Every row comes from one small tree of marks. The marks that hang from a mark follow it in brackets, in alphabetical order. Every link used is in the known rows. Which tree was each row made from?
Known rows:
H[K S[G[R]]]: [-10  -7   8  -8   2   5  16   3  -7   6 -15  10  -1  -5   4  19  -9 -15
  -7  13  -1   3   7   9   3   2  -2   2   0   4  -5   1   2  15  11   9
  -7]
C[K[H[L[G]] J] R]: [  6  -5  -7  31 -38   2   7   6  14  -3   4 -12   2   1   7   0   1   5
   1 -34 -16  -3  11  -8  -8  10 -19  -4   9   0  15   9  -5 -12  25 -10
  16]
S[G[L R[C]]]: [ -9  -3   2 -10   5 -10   0  -1  24  -8  -8   5  -1 -11   5  -1   7  -6
  -1   1 -16  17  -9   1   1   2   7  -9  -8  -5  -5   6  -8  26  10   4
 -12]
K[H[Z]]: [ 11   1   1  -6   3  -3   5  18  -5   7  10  -5   5 -13   3  -4   1   6
   5 -12   1  -5   4  -2  -4  -5   3   0   1   5   1   1  -5  -4 -11  -3
   1]
S[G[L R]]: [-11   0   0  -8   2  -9   2  11   7   2 -12   1   2 -10   1  10   3  -8
   1  -3 -17   9  -3  -1   0   3   8  -5  -9  -4  -5   3  -9  12   5  10
 -14]
R[C W[S Z]]: [  3   4  -2 -10  23  -4 -18 -15  22 -17   8  18  -1   3  -7 -27   3  -5
   2  17  14   1 -13  -1   4  -4   7   1  -2  -6  -7  -6   8  -4 -11 -12
   5]
R[C[K] W[S]]: [ 11   5  -3  -3  -6   3 -13  -6  22 -12   4   7  -1  -5   1 -25   6  -3
   0   9   2  -5 -16   2   6   1   3  -1   3  -2  -4  -3  10   4  10 -16
  11]
L[G[R[W[Z]] S]]: [ -7  -1  -5  -6  37  -4 -25   0   9 -21 -11  22   0   7  -7  -5  -1 -19
  -5  13   0   6   3  -3   3  -5  13   1  -2 -12  -6   0   4  -2  -9   6
  -8]
W[R]: [  5   4  -3  -5 -10  -2   0  -8  -4  -6 -12  -1  -3  -6  -2  11   2   3
   1  -2   2   5   1  -2   2   0   4  -3   8  12  -2   2   0  -3   0   1
   5]
L[G[R[C[K]] S]]: [  4  -8  -2   2  10   0 -10 -10  15 -21 -16  12  -3  -4   7  -1   4 -12
  -4   1 -12  10  -3   0   5  -2   2  -3   4  -4  -4  10   5  17  19   2
   0]
Q[H[L] J[K]]: [  1   7  -4  10 -21  -1   2   0 -18  14  16 -27   0  10  -1   0   2  23
  -3   4  -1 -10 -13   5  -8   0  -3   4  -5   4   8  -2  -2  -7  -8  -4
   6]
R[C W]: [  8   6  -7 -11  -1  -2 -13  -1  17 -13   2  -1  -3  -4   1 -24   5   4
  -2  11  -4   3 -17   2   1   0   9  -7   3   1  -1  -1   1   6   0 -13
   5]
K[H[L Q S Z] J]: [  6  -6   6  10 -22   6  18  16 -15  23  19  -5   1   7  -4   1  -5   0
   4 -17   2  -8  16  -3  -5   8 -10   1   3   6  10  -6  -9 -19   1  -4
   3]
K[H[L] J[Q]]: [  8   2  -9  14 -26  -2  15   9 -12   3  15 -32   1   0   8   0  -3  11
   3 -23 -16  -5  -3  -8 -10   8  -3 -10   4   0  15   0 -11 -14  -3  -6
  14]
G[R[C W] S]: [ -1  -1  -4 -12  15  -1 -21   1  21 -19  -2  19  -4   4   3 -27   5 -12
  -6  17  -6   9 -12   1   4   1  14  -7   0  -5  -5  -1   0  20  -1  -7
  -5]
Z[H[K Q S[G[R]]]]: [-11 -10   6  -9  -7  11  18   7 -31   8 -10  18 -12  -4   0   9 -11 -19
  -8  21   9   9   9   7   2   4 -11   4  -6   2   1  -2  -3  12   2  10
  -3]
K[H[Z] J]: [ 13   3  -4   0  -3  -3  12  24   1   8  14 -14   6  -9  10  -3   0   9
   3 -19  -5  -2   8  -6  -3  -1  -2  -7   3   7   7   0  -6  -5  -7  -5
  -5]
H[L[G] Z]: [ -2   2  -1   2  -1   1   7 -11   1   4  -3  -9   0  -1  -3  13  -1  12
   5  -3  -5  -4  13   0   1   2   0   7   1  -9  -3   1   1 -10   6   2
  -2]
H[K[J] L S[G] Z]: [ -7  -1  10   5 -10   8  29  -4   8  20   5  -9   1   1   7   9 -13   5
   0   1   3   5  19   3   7   7 -13   1  -1   6  -2  -3   7   4  15   4
 -14]
Q[H]: [  7   5  -2  -4   5   0  -3   5 -18   6   5 -10   1   2  -3   4   0  11
   0  -1   4  -8  -8   5  -1  -8   4   0   3   4   2  -5  -3  -3  -9  -6
   2]
K[H[S]]: [ 10  -5   2  -1  -5   0   2   9 -19  11  -1   2   0  -5  -4   1  -3  -2
   2  -5   3 -11  -1   3  -5  -8   3   1   5   7   3  -3  -4 -15  -5   1
  11]
K[H[S Z] J[Q]]: [ 14  -2   0   1   0   3  13  21 -14  11  15 -20   6  -7  13  11  -9   5
  -1 -16  -3  -5   8  -2  -4  -4  -2  -9   4   4   8  -3  -3  -5 -13   2
   7]
W[R[G] S Z]: [ -5  -4   2   0  27  -2 -14 -29   5 -12 -14  26  -1   3  -7  13   3  -5
   5  10  20   5   7  -1   4  -2  -1   6   8   6  -9  -2   9  -4  -6  -1
  -2]
J[K Q[H[L S Z]]]: [  4   1   4   9  -5   7   6  -9 -23  17  21 -27   2   7   3  27  -8  22
  -3   2   6 -15  -2  10  -4  -6   2   4   4   0   6  -4   1   4 -15   4
  10]
L[G[R[W] S]]: [ -5   0  -8  -6  19   0 -20   3   1 -16 -14  14  -2   9  -1  -3   1 -16
  -6  11  -9   2   1  -1   5  -3  13   1   0 -13  -3   1   1   6  -2   6
  -4]
J[K Q[H[S[G] Z]]]: [  4   1   7  -2  13   4   9  -9 -25  16  17 -29   5   0  15  31 -13  11
  -5   4   8  -2  -4  11   2 -16   1   3  -4   4   3   2   6  22 -20   9
   3]
S[G[L]]: [ -5   4   1  -7  -1  -9   4   1   1   6  -9 -10   2  -7  -2  -1   1   3
   5  -7 -10   8  -8  -3   1  -4   5  -4 -10   2  -4   1  -4   2   2   7
 -11]
W[R[C G] S]: [ -2  -7   1  -1  11   1  -9 -36  13 -16 -14  21  -5   2   3   7   9   0
   3  12  11   8   0   4   6   0  -2   1  11   4  -6   2   7  17   7  -7
   7]
G[L R[C[K]] S]: [  2  -5   3   0   1  -6 -14   8  26 -14 -10  13   0 -10   1 -19  10  -6
  -2  -5 -14  11 -12  -2   1   3   9 -11   0   2  -6   4  -3  15  16   3
 -11]
S[G[R[C[K]]]]: [  1  -5   1  -4  -4  -3   4  -6  25 -10  -8   1  -2 -18  14   0   2  -9
  -3   2 -14  15 -10   4   4   4  -3  -7  -1   5  -5   8   1  28  20  -7
  -3]
G[R S]: [ -2  -3  -3  -6  13  -2  -6   3  -7  -4 -12  12  -3   3   1  -6   0 -11
  -2   7  -5   2  -2  -3   3   0  11  -3   2   0  -5  -2  -4   3  -5   3
 -10]
L[G]: [  3   2  -8  -3   3  -2   1  -7 -12  -4 -15  -9  -1  -2  -2  11  -1   4
   1   0  -7  -2   1  -2   1  -5   3   2   4  -3   1   3   0  -9   3   4
   4]
Z[H[K Q]]: [  2   1  -3  -4 -16   8  13  11 -35   1  -3   1 -11  -4  -6 -12  -4   2
  -3  11  11   1  -2  -2  -3   4 -10   1   1   7   6  -2  -4  -6  -4   0
   1]
G[L R[W] S]: [ -7   3  -4  -9  11  -5 -25  22  11  -8  -7  17   1   4  -9 -17   7 -10
  -3   4 -11   3  -8  -3   0   2  20  -6  -4  -8  -6  -3  -6   3  -5   8
 -15]
W[R[G] Z]: [ -3  -4  -1   0  22  -4 -15 -19   8 -13 -19  13   0  -4  -6  14   2   1
   3   5  12  12   4  -1  -1   0   1  -1  10  14  -7   2   4   2  -4  -3
  -5]
J[Q[H[K L S[G]]]]: [ -7  -2  12   7  -7  11  16 -11 -25  14   9 -18   0  10   4  21 -14   5
  -5   0   8  -5   0  13   0  -4  -9   4  -3   0   3  -4   4   9   3   3
   8]
K[H J]: [ 12   2  -8   4 -13  -5   9  20  -7   4   7 -16   2  -5   6  -5   0   5
   3 -18 -10  -4  -2  -8  -6   0  -2  -9   5   8  10   1  -8 -10  -4  -7
   3]

Write each row's tree:
[  1  -6  -3  19 -14   1   8   2 -24   4   8  -8  -3  21  -2  -7  -2  -8
   4 -21  -7  -1  11 -12  -2   2  -9   2  -1  -2  14   3  -9 -21   4   1
   5] -> K[H[L[G[S]] Q] J]
[ -9   2   7  -5  -2  -6   2 -19   3   0  -9   8   0  -1  -3  13   5  -6
   6  -5   5   8   3  -3  10  -4   1   3  -7   0  -7   1   3   3   1  13
  -2] -> W[R S[G[L]]]
[ -4   6   0 -11  26  -4  -9 -14   9  -4   4  12   2   3  -5 -13  -5 -12
   4  14  14   2  -5  -2   8  -7   4   6 -11  -5  -9  -6  10  -4 -15  -5
  -3] -> R[W[S[G] Z]]
[ -3  -3  12   3 -16  13  19   4 -18  19   4   4  -2   8 -10   5  -8   1
  -1   4  13  -9  15   5   0   9  -9   8   4   7  -1  -5   0 -11   8   3
  -2] -> H[K L Q S Z]
[  2   8   7  -7   6   6   6  27 -10  13  14 -10   5  -1   5  -4  -2  17
  -6   1  12  -4   2   9  -2  -3  -9   2  -5   5   0  -4   3   4 -11  -1
 -10] -> Q[H[K Z] J]
[  2  -6  -3  17 -18   1  13  -2  -9   9   0  -9   0   6  -2  14  -5   1
   3 -13  -9  -9  14  -1  -4   0  -8   3   6  -5  11  -1  -4 -21  12   4
  12] -> K[H[L[G] S] J]
[ -6   2  -7  -7  12   1 -12   0   3 -12 -11  16  -1   6  -4  10   4 -16
  -3  14  -5  -9   4   2   4   1  10   7   1 -22  -2  -2   2  -1   0   4
   6] -> L[G[R[W[S]]]]
[  0   5  -6  -2  -5   5 -14  -3   7  -4   3  16  -1  13  -1 -21   2  -5
  -2   6   7  -9  -3  -2   3   1   2   1   3  -7  -1  -6   3  -6  -6 -12
   9] -> C[R[W[S]]]
[ -3   3   3 -13  28  -5 -11 -25  25 -13   9  16  -1   3   1 -24  -1 -11
   3  18  13   9 -12   0   9  -7   3   3 -11  -5  -9  -3  12  10  -8 -11
   0] -> R[C W[S[G] Z]]
[ -2   4  -4  -2  15   1 -19  -4  15 -11   6  24   1  13  -7 -24   0  -8
   0   7  16  -5  -1  -5   1  -1   2   2   0  -5  -4  -7   6 -12 -14 -11
   6] -> C[R[W[S Z]]]
[ -8   1   5   4 -16   9  19  11 -15  10   0 -11   0   9  -1   2  -2   6
  -2  -3   1  -1  16   0  -4  11 -16   9  -7  -4   3   3   0 -14   8   7
  -3] -> H[K L[G] Q[J] Z]
[  6   2   0   1  -5   2   0   4 -27  18   6 -17   1   7   0   7  -2  14
  -7  13   7 -11 -11  11  -4 -11  -2   4  -3   7   6  -4   3  -5 -15   4
   6] -> Q[H[S] J[K]]
[ -7  -1  -1  -6  10  -7 -10  14   1  -3 -13  13   0   1  -6  -6   6  -7
   0  -2 -11   3  -4  -4   0   0  15  -5  -3  -4  -6  -2  -9   1  -1  13
 -16] -> G[L R S]
[ -6  -1  -1   1   1  -5 -15  -3   8  -7 -23   7   0  -7  -6  15  11   7
   3  -4  -2   9   1  -1  -2   3   5  -5   8   9  -4   4  -4   5   7   6
  -8] -> W[R[G[L]]]
[ -1   3  -6   9 -36   0  10   0 -26  13   5 -26  -4  11  -3  -7   1  10
  -1   5  -6  -6 -10  -4 -10  11  -7   4  -5   7   9   2  -7 -18  -5  -2
   6] -> H[L Q[J[K]]]
[  6   0  -6  14  -9   1  16   7  -6   2  14 -31   4  -1  12  17  -4  11
   3 -28 -15  -3  13  -7  -6   3  -6  -4   2  -9  13   5  -7  -8  -2   3
  10] -> K[H[L[G] Z] J[Q]]
[ -4   4  -1  11  -9   5  23   3   7   3   1 -17   2   2   4  13  -5  13
   0  -9  -6  -2  21  -3   1   9 -11   1   6  -3   4   3   3  -3  17   4
  -9] -> H[K[J] L[G] Z]
[  5   4  -8   0 -22  -2   8   9 -31   9   1 -24  -2   5   1  -6   2   7
  -4   6  -5  -3 -13  -5  -8   3  -4   0  -5  11   9   4  -6 -10 -13   2
   3] -> H[Q[J[K]]]
[ -9   7   3  -9  24  -9 -15  -2  17  -4   3  12   4   2 -12 -16   1 -11
   5   5   8   3  -8  -4   5  -7   8   3 -16 -10  -9  -6   5  -7 -12   4
  -9] -> R[W[S[G[L]] Z]]
[ -2   0  14   4  -1  12  11   4  -9  20  13   2   2   6  -8  13  -8  13
  -2   4  18 -14  13  15   1  -1  -5   9   5   2  -2  -9   5  -2   5   0
  -3] -> Q[H[K L S Z]]
[ -5  -4   6  -1   0  -5   0  -5  29  -8  -6  14   0 -13   4  -1   8 -13
   2  -2 -11   9 -10   2   5   3   0  -3  -8  -7  -7   5   1  21  21   2
  -4] -> W[S[G[L R[C[K]]]]]
[ -3   1  -5  -5  11  -5 -29   5  30 -14 -10   7  -1  -4  -4 -21  14   8
   1  11  -9   7 -17   3  -5   1  11 -10   3  -3  -3   0  -2  16   7  -8
  -9] -> R[C G[L] W]
[ -3  -1  10   1  -9  10  17   1  -1  15   0   1   0  -1  -5   6  -8   8
   0   6  10 -10  14   7   1   5  -4   6   6   5  -5  -6   5  -8  10   3
  -4] -> H[K L S Z]
[ -5   3  -3  -4   0   4  -8 -11  11  -2   4  12  -1  13   6 -18  -1 -11
  -1   8   6   0  -2  -2   7  -2  -3   3  -6  -7  -4  -4   5   7  -5 -10
   4] -> C[R[W[S[G]]]]
[  7   7  -3   0  -2   5  21  18  -6   0   7 -29   5  -7  15   8  -8  14
  -4 -10  -5   2   6  -5  -2   6  -5 -12   6   6   6   2   1   8  -5   3
  -6] -> H[K[J[Q]] Z]
[-10   2   8  -4  17 -10  -3 -21  12  -6  -6  16   3  -2  -9  10   2  -9
   7  -4  14  12   4  -6   8  -6   1   4 -10   1 -10   1   6  -6  -6  12
  -5] -> W[R S[G[L]] Z]
[ -2   4   4   8 -13   6   9   4 -14   7   8 -10  -1   7  -7   4  -2  14
  -1  -2   7 -12  -1   8  -3   2  -5   4   5   3   4  -5  -1  -4   6  -6
   0] -> Q[H[K L]]
[ 19  -2   4   0  -6  -2   1  13  21  -3  13  -5   4 -23  10 -14   5   7
   3 -16  -2   1  -6   1  -3  -2  -4  -6   4  10   1   7   1  10   8 -12
   6] -> R[C[K[H[Z]]]]
[ -5   3  -4 -10  25  -3 -17   3  13 -12   0  25   1   2 -10  -5   1 -17
  -2  15   7  -6  -2  -1   2   2  12   4  -2 -10  -7  -8   2  -7 -14  -4
  -1] -> G[R[W[S Z]]]
[ 13   2  -3   0  -4  -6   7  14  -8   7  14 -19   5 -11   7   5   1  13
   2  -8  -1  -9  -3  -3  -7  -6   3   0   3   7   6   8  -5   4 -14   0
   2] -> J[K[H[Z]]]
[  0  -5   6   8  -1  -1 -17 -20  29 -16 -16  20  -1  -9  -2   4  16   2
   4  -3   3   9  -5   2   3   3  -3  -3   9   6  -7   6   6  15  22  -2
   1] -> W[R[C[K] G[L]] S]
[ -3   0 -10   4 -13   1   5 -17 -14  -2  -9  -4 -12  -3  -7   2  -2  11
   4  10  -2   1   6   0   0   1  -4   6  -1 -10   3  -3  -1 -15   4   2
   9] -> Z[H[L[G]]]
[ -5  -5  -5  -3  18  -2  -5  -5  -8 -10 -18  11  -3   7   2   9   0 -13
  -2   4  -9   3   6  -3   4  -4   9   2   1  -9  -3   4  -1   3   2  11
  -6] -> L[G[R S]]
[  0  -2   2   6 -16   2  10  17 -18  13  11 -10   2   6  -1  -1   2   3
   3 -16  -3  -5  13  -3  -8   6 -13  10 -10  -6   8   3  -8 -21  -4   1
   7] -> K[H[L[G] Q[J] Z]]
[  9  -4   2  10 -16   2  12  -3 -20  14  20 -26   2  -4   6  17  -8  13
   0  -7  -1 -15   1   3 -10  -2   1   2   5   1   9   3  -4  -5 -12   6
  17] -> J[K[H[L S Z]] Q]
[-10   4  -1  -8  23  -8 -22  15  19 -11  -1  26   3   0 -17  -8   7 -14
   1   7   2  -4  -4  -3  -1   3  16   0  -6 -15  -7  -7  -3  -9 -11   6
  -8] -> G[L R[W[S Z]]]
[ -1  -6   7   4 -17  -5   8  11 -29  18   5 -12   2   1  -4   8  -2  -8
   1 -10  -3  -3  -8  -2  -7  -8  -2   3  -8   8  10   9 -10   0  -6  14
   3] -> J[K[H[Q S[G[L]]]]]
[  3  -8   5   6  18  -1 -17 -35  29 -23 -11  27  -1  -8  -1   3   7  -3
   4   6  17  12   0   1   4   0  -7   1  11  11  -9   4  14  10  11 -11
   4] -> W[R[C[K] G] S Z]
[  2   5  -5  10 -16   6  -2   1  25  -3   7   2   3   5  12 -19  -2  -8
  -2  -7  -4   5   0  -6   8   5 -12  -4  -1   0   1  -1   9   8  11 -15
   2] -> C[K[J] R[W[S[G]]]]
